Each row comes from the steps of one walk. Every step used is in the known rows, and no mark comes twice. Write the walk behind each row, first mark first.
Known rows:
ripud-bubul-nuvo: [ 34.7 -14.8 -17.2  21.7   8.6 -31.8  -1.0 -46.3 -29.6   8.6  23.2  -7.7
  46.7 -29.7   9.0  -5.8 -19.7  -7.4 -15.0  -1.8 -33.1   5.2]
nuvo-kemu-gubuk: [ 17.6   5.8 -22.4  17.9  15.4 -24.1   8.6 -29.5  -0.6  -4.5  25.3  17.8
  41.5 -20.9   3.1   0.9 -30.0  23.0 -39.7  -4.3 -23.2  -4.3]
pesosi-nuvo-bubul-ripud: [  1.4  -3.2 -14.4   9.1   8.6 -20.3  21.3 -21.0  -8.1  12.3   5.9 -25.2
  35.4 -26.0  12.0   7.4 -39.2   5.3 -19.3 -23.0 -54.1   5.9]
gubuk-bubul: [ 31.6 -12.6 -17.4  13.7  -1.9 -35.9 -17.3 -28.0 -14.7  13.2  30.2  11.5
  55.0 -40.6   0.4   6.3   5.1  -8.4   2.5 -16.7 -35.0  13.5]
kemu-gubuk-bubul-nuvo-pesosi: [ 21.0  -4.5 -33.2  30.1  18.9 -45.0   0.2 -22.6 -36.4 -12.7  31.0 -18.0
  30.0 -42.3  12.1  -0.6 -45.9 -17.8  -7.6 -23.8 -29.5  -2.5]
pesosi-nuvo-bubul: [ 12.5 -10.0 -18.1  13.4  -4.6 -17.2  11.5 -21.6 -11.9  18.2  15.8 -15.2
  35.4 -34.8   2.1   6.8 -24.5  13.4  -3.4 -23.1 -51.7  11.1]
pesosi-nuvo: [ 12.7  -7.2 -18.4   8.4   3.7 -26.0   5.1 -32.0   2.5  18.0   6.6  -4.5
  42.8 -25.1  -3.0   2.5  11.0  13.8 -18.8 -18.6 -56.4   2.4]
bubul-ripud-kemu-gubuk-damoke-nuvo-pesosi: [ 20.8  -2.5 -16.1   9.8  10.7 -37.1  11.5 -44.9 -28.9  -1.1   7.1 -22.0
  14.7 -22.2 -12.5  -8.5 -41.0   2.7 -43.1  -9.5 -20.8   8.6]
ripud-kemu: [ 36.4 -12.3 -18.0  12.0 -17.9 -19.1  -2.3 -45.8  -8.2   7.6  21.4   4.7
  50.8 -25.9  -5.2 -11.3   2.0  19.6 -33.3   2.5 -32.5  22.6]
gonab-nuvo-kemu-gubuk-bubul: [ 34.9  -3.4 -30.1   6.9  12.8 -20.8 -12.0  -5.2 -50.5  -7.3  25.4   4.8
  22.6 -37.4  -2.9   1.5 -27.2   0.3 -14.1 -13.9 -38.7 -10.9]
gonab-nuvo-bubul: [ 33.4  -7.3 -36.6  13.3  -6.3 -20.1 -15.2 -24.4 -42.1   8.3  10.6   1.4
  23.4 -30.9   5.7  19.0 -21.6   4.2 -15.2  -9.2 -43.4   9.1]
bubul-ripud-gonab-nuvo-kemu-gubuk-damoke: [ 40.0  21.1 -35.8  13.4   9.5 -18.3  11.6 -39.6 -24.3  -8.0  14.7   0.2
   1.4 -30.0  -9.6  16.6 -42.4   4.5 -47.1  19.5 -28.6  -6.5]
damoke-nuvo: [  4.2 -17.5 -18.1  10.3  13.2 -39.6 -14.9 -43.5 -17.4  19.1   6.7   4.4
  49.5 -13.8  -2.2   8.6   6.7   5.4 -19.7  -9.2 -34.5   0.1]
gonab-nuvo-bubul-ripud: [ 22.6  -1.2 -33.0   9.8   7.0 -24.5  -7.2 -25.1 -39.7   2.9   1.0  -9.3
  25.9 -22.4  15.7  20.8 -39.5  -3.9 -33.3  -7.6 -46.3   2.5]
damoke-nuvo-kemu: [ -2.9 -16.0 -16.3   3.2   5.6 -25.3  -2.6 -43.1 -29.0  18.5  14.9  -5.3
  48.9 -22.4   1.6  -3.3 -22.2  25.0 -22.3  -6.8 -20.8   7.8]
gubuk-damoke-nuvo-bubul-ripud-kemu: [ 18.0 -19.7  -4.0   8.0 -10.0 -15.3   9.6 -38.3 -33.3  21.5  15.6 -21.1
  28.8 -28.3  -8.1  -6.8 -39.9   0.6 -19.5  -3.7 -18.0  24.5]
gonab-nuvo-bubul-ripud-kemu: [ 34.5  -8.5 -28.6   3.8 -11.6  -9.1  -1.7 -25.6 -52.5  -0.3   4.2 -22.3
  22.6 -25.9   6.2  -0.9 -42.8   8.1 -36.7   0.7 -43.8  14.1]
gonab-nuvo-kemu: [ 27.3  -5.1 -37.9   3.5  -6.3 -16.7 -12.0 -33.4 -38.5   6.9  11.6   2.2
  31.7 -29.9   5.8   5.9 -18.2  24.1 -34.6  -0.8 -33.9   7.0]
bubul-nuvo-pesosi: [ 14.6  -4.4 -42.7  26.0   0.2 -41.9   1.1 -51.6 -23.2   1.7  17.3 -21.3
  38.7 -33.2  20.4   5.9 -38.7   6.1 -29.1  -8.9 -26.0  14.0]
bubul-ripud-kemu-gubuk-gonab: [ 31.4  -0.3 -25.6  21.4   5.2 -38.3  15.7 -34.8   5.4 -22.8  18.8   0.5
  32.7 -25.3  -8.6   3.8 -32.2   7.8 -50.7   9.4 -33.2   5.6]
gubuk-bubul-ripud-kemu: [ 34.1 -14.3  -8.1   4.0  -6.6 -24.6  -1.8 -28.6 -22.8   4.2  24.1 -12.3
  54.2 -34.2  -0.1 -14.6 -16.8  -3.9 -18.7  -9.3 -34.7  21.3]

Write each row's walk:
[ 12.0  -3.0 -40.6  31.5   9.8 -34.5  21.0 -30.0  -7.5 -18.1  33.6  -4.2
  30.7 -38.6   5.7   5.1 -54.6  11.8 -34.3   9.2 -16.7  -2.8]
bubul-nuvo-kemu-gubuk-gonab
[ 41.9  -2.3 -12.7  25.2  11.6 -18.8  18.6 -35.8 -26.7   1.1  40.6  -0.9
  25.8 -37.9  -1.5 -15.6 -48.0  -2.1 -22.0   2.4 -11.0  -4.2]
ripud-bubul-nuvo-kemu-gubuk-damoke
[ 11.1 -15.6 -16.6  18.3   8.8 -32.4  18.3 -27.1 -30.8 -13.1  15.4 -22.2
  20.8 -28.0 -10.8   4.5 -63.3   3.9 -27.3  -0.2 -29.1   7.5]
damoke-nuvo-bubul-ripud-kemu-gubuk-gonab
[ 35.3   5.4 -22.6  29.6  12.0 -35.8  -1.5 -33.0  15.1   6.5  24.1  34.0
  33.9 -20.5 -10.7   9.2   7.3  -4.7 -30.6  -5.7 -24.7  -4.8]
kemu-gubuk-damoke
[ 29.6   7.7 -19.3  20.1   4.2 -23.2  11.0 -30.4   6.2   3.9  34.5  23.9
  33.0 -29.7  -5.3  -0.5 -22.5  15.5 -33.0  -1.5 -10.5   1.5]
nuvo-kemu-gubuk-damoke
[ 40.7   0.7 -32.4   8.1   2.5 -31.5 -16.9 -35.9 -44.7   0.8  12.9 -11.7
  24.8 -39.7  -3.3  21.9 -15.9 -18.2 -13.6   4.7 -53.8   5.0]
gubuk-bubul-ripud-gonab-nuvo
[ 10.1 -15.0 -14.7   7.2  -5.6 -24.1  -1.4 -45.9 -21.7  27.8  21.4   2.2
  39.6 -32.4  -7.6  -0.4 -15.3  17.5 -15.4  -3.9  -9.3  14.7]
gubuk-damoke-nuvo-kemu
[ 15.7  -2.6 -13.6  18.3  -2.2 -29.7   8.0 -54.4 -24.8  20.9  15.5 -15.5
  22.3 -33.3  -8.5  22.3 -44.1  -9.6  -9.7   7.3 -22.2  19.7]
gubuk-damoke-nuvo-bubul-ripud-gonab
[ 26.5  13.6 -15.6  13.5  15.4 -26.1  15.1 -30.7 -17.1 -12.7  35.5  -8.5
  34.0 -40.3  -0.9   3.9 -57.8  -0.7 -20.8   3.8 -26.9   2.8]
nuvo-kemu-gubuk-bubul-ripud-gonab
[  4.5 -15.3  -7.2   5.8  22.9 -30.0  -4.1 -13.9 -43.1   5.5  27.4  -1.7
  40.8 -31.2  -6.6  -7.8 -31.2   1.6  -0.3 -21.6 -22.7  -9.6]
damoke-nuvo-kemu-gubuk-bubul
[ 43.9   3.4 -50.2  14.7  -3.1 -42.1   6.5 -37.2 -39.9 -34.6   5.6 -23.7
  -1.0 -38.8  -3.2  13.7 -53.6  11.8 -52.7   2.7 -43.1  10.4]
bubul-ripud-kemu-gubuk-gonab-nuvo-pesosi
[  5.0  -2.4  -9.1  20.5  28.5 -34.8   6.6 -23.6 -17.9  11.0  13.1  -0.1
  23.2 -12.6  -5.2  11.7 -43.2 -16.8 -20.9 -13.6 -23.1 -10.3]
kemu-gubuk-damoke-nuvo-bubul-ripud
[ 36.7  -8.6 -27.6  23.0  -0.2 -40.0   1.0 -59.1 -42.7   0.3  23.3 -25.3
  33.9 -42.8  16.7  -0.8 -48.6  -0.7 -13.9  -9.9 -29.5  19.5]
ripud-bubul-nuvo-pesosi
[ 19.2   0.7 -28.2  27.7  15.0 -19.8  17.4 -27.0  -6.4   1.7  34.0   4.3
  30.4 -28.7   1.9  -8.4 -37.3   4.4 -34.1   1.9  -6.8  -7.0]
bubul-nuvo-kemu-gubuk-damoke
[ -7.5 -14.1 -13.6  10.5  18.0 -32.8  -1.1 -33.0 -30.2  16.5   4.6 -16.2
  42.9 -14.1  10.5  11.7 -43.1  -4.3 -20.8 -14.4 -31.7   3.9]
damoke-nuvo-bubul-ripud
[ 19.7   3.5 -14.0  17.1  33.9 -41.9  -3.3 -13.7  -6.5  -6.4  22.6   9.9
  46.9 -19.8   2.8   5.4 -19.3 -21.1 -23.7 -19.4 -39.0 -13.2]
kemu-gubuk-bubul-ripud
[ 13.2   5.0 -17.6  12.7  -1.5 -18.5  26.7 -39.5 -10.3   9.2   8.8 -32.2
  24.8 -36.3   1.6  16.2 -46.6   6.5 -15.2  -4.2 -55.3  16.0]
pesosi-nuvo-bubul-ripud-gonab
[ 47.2   2.5 -23.7  14.4  -0.5 -10.0   6.5 -14.8 -39.7  -5.9  14.0  -6.0
   3.1 -25.5  -9.0  -1.2 -41.2  -6.2 -40.7   1.0 -34.4  -0.1]
gonab-nuvo-bubul-ripud-kemu-gubuk-damoke
[  5.1  -1.1  -7.6   5.7  26.5 -30.9   9.2 -30.9 -42.2  -3.9  22.9 -19.1
  29.6 -33.0  -8.3   2.2 -57.1  -6.2 -12.4  -2.5 -27.5  -5.4]
damoke-nuvo-kemu-gubuk-bubul-ripud-gonab
[ 44.0   1.9 -42.3  14.7  -9.8 -27.9 -16.3 -51.2 -30.0   3.6   6.4   5.6
  20.7 -31.3  -8.5  25.6   0.3   5.0 -26.5  15.3 -49.6   6.7]
ripud-gonab-nuvo
[ 24.8   3.0 -26.7   2.1  26.0 -23.8  -3.7  -4.2 -47.6 -12.4  17.0  -6.3
  23.7 -28.4   6.7   1.2 -43.0  -7.1 -28.2 -13.3 -39.3 -16.8]
gonab-nuvo-kemu-gubuk-bubul-ripud
[ 14.6  -2.0 -28.7  15.9   4.0 -29.4  26.5 -20.8   5.1  -9.4  23.9  -7.9
  22.2 -44.4 -10.4   5.4 -35.2  29.4 -21.3  -8.7 -42.0  -1.2]
pesosi-nuvo-kemu-gubuk-gonab
[ 31.3  11.0 -18.8  21.5  22.0 -38.7   4.2 -33.0  -8.3 -11.3  26.3   2.2
  35.1 -31.0  -7.3  13.2 -27.4 -21.1 -18.5  -0.8 -41.7  -4.4]
kemu-gubuk-bubul-ripud-gonab
[ 32.2 -16.7 -17.1  22.5   8.4 -21.9   1.9 -11.5 -34.1  -7.2  34.6 -12.1
  39.9 -33.8  -5.8 -26.5 -21.1 -15.3 -15.1  -9.2 -30.0  -3.8]
ripud-kemu-gubuk-bubul-nuvo
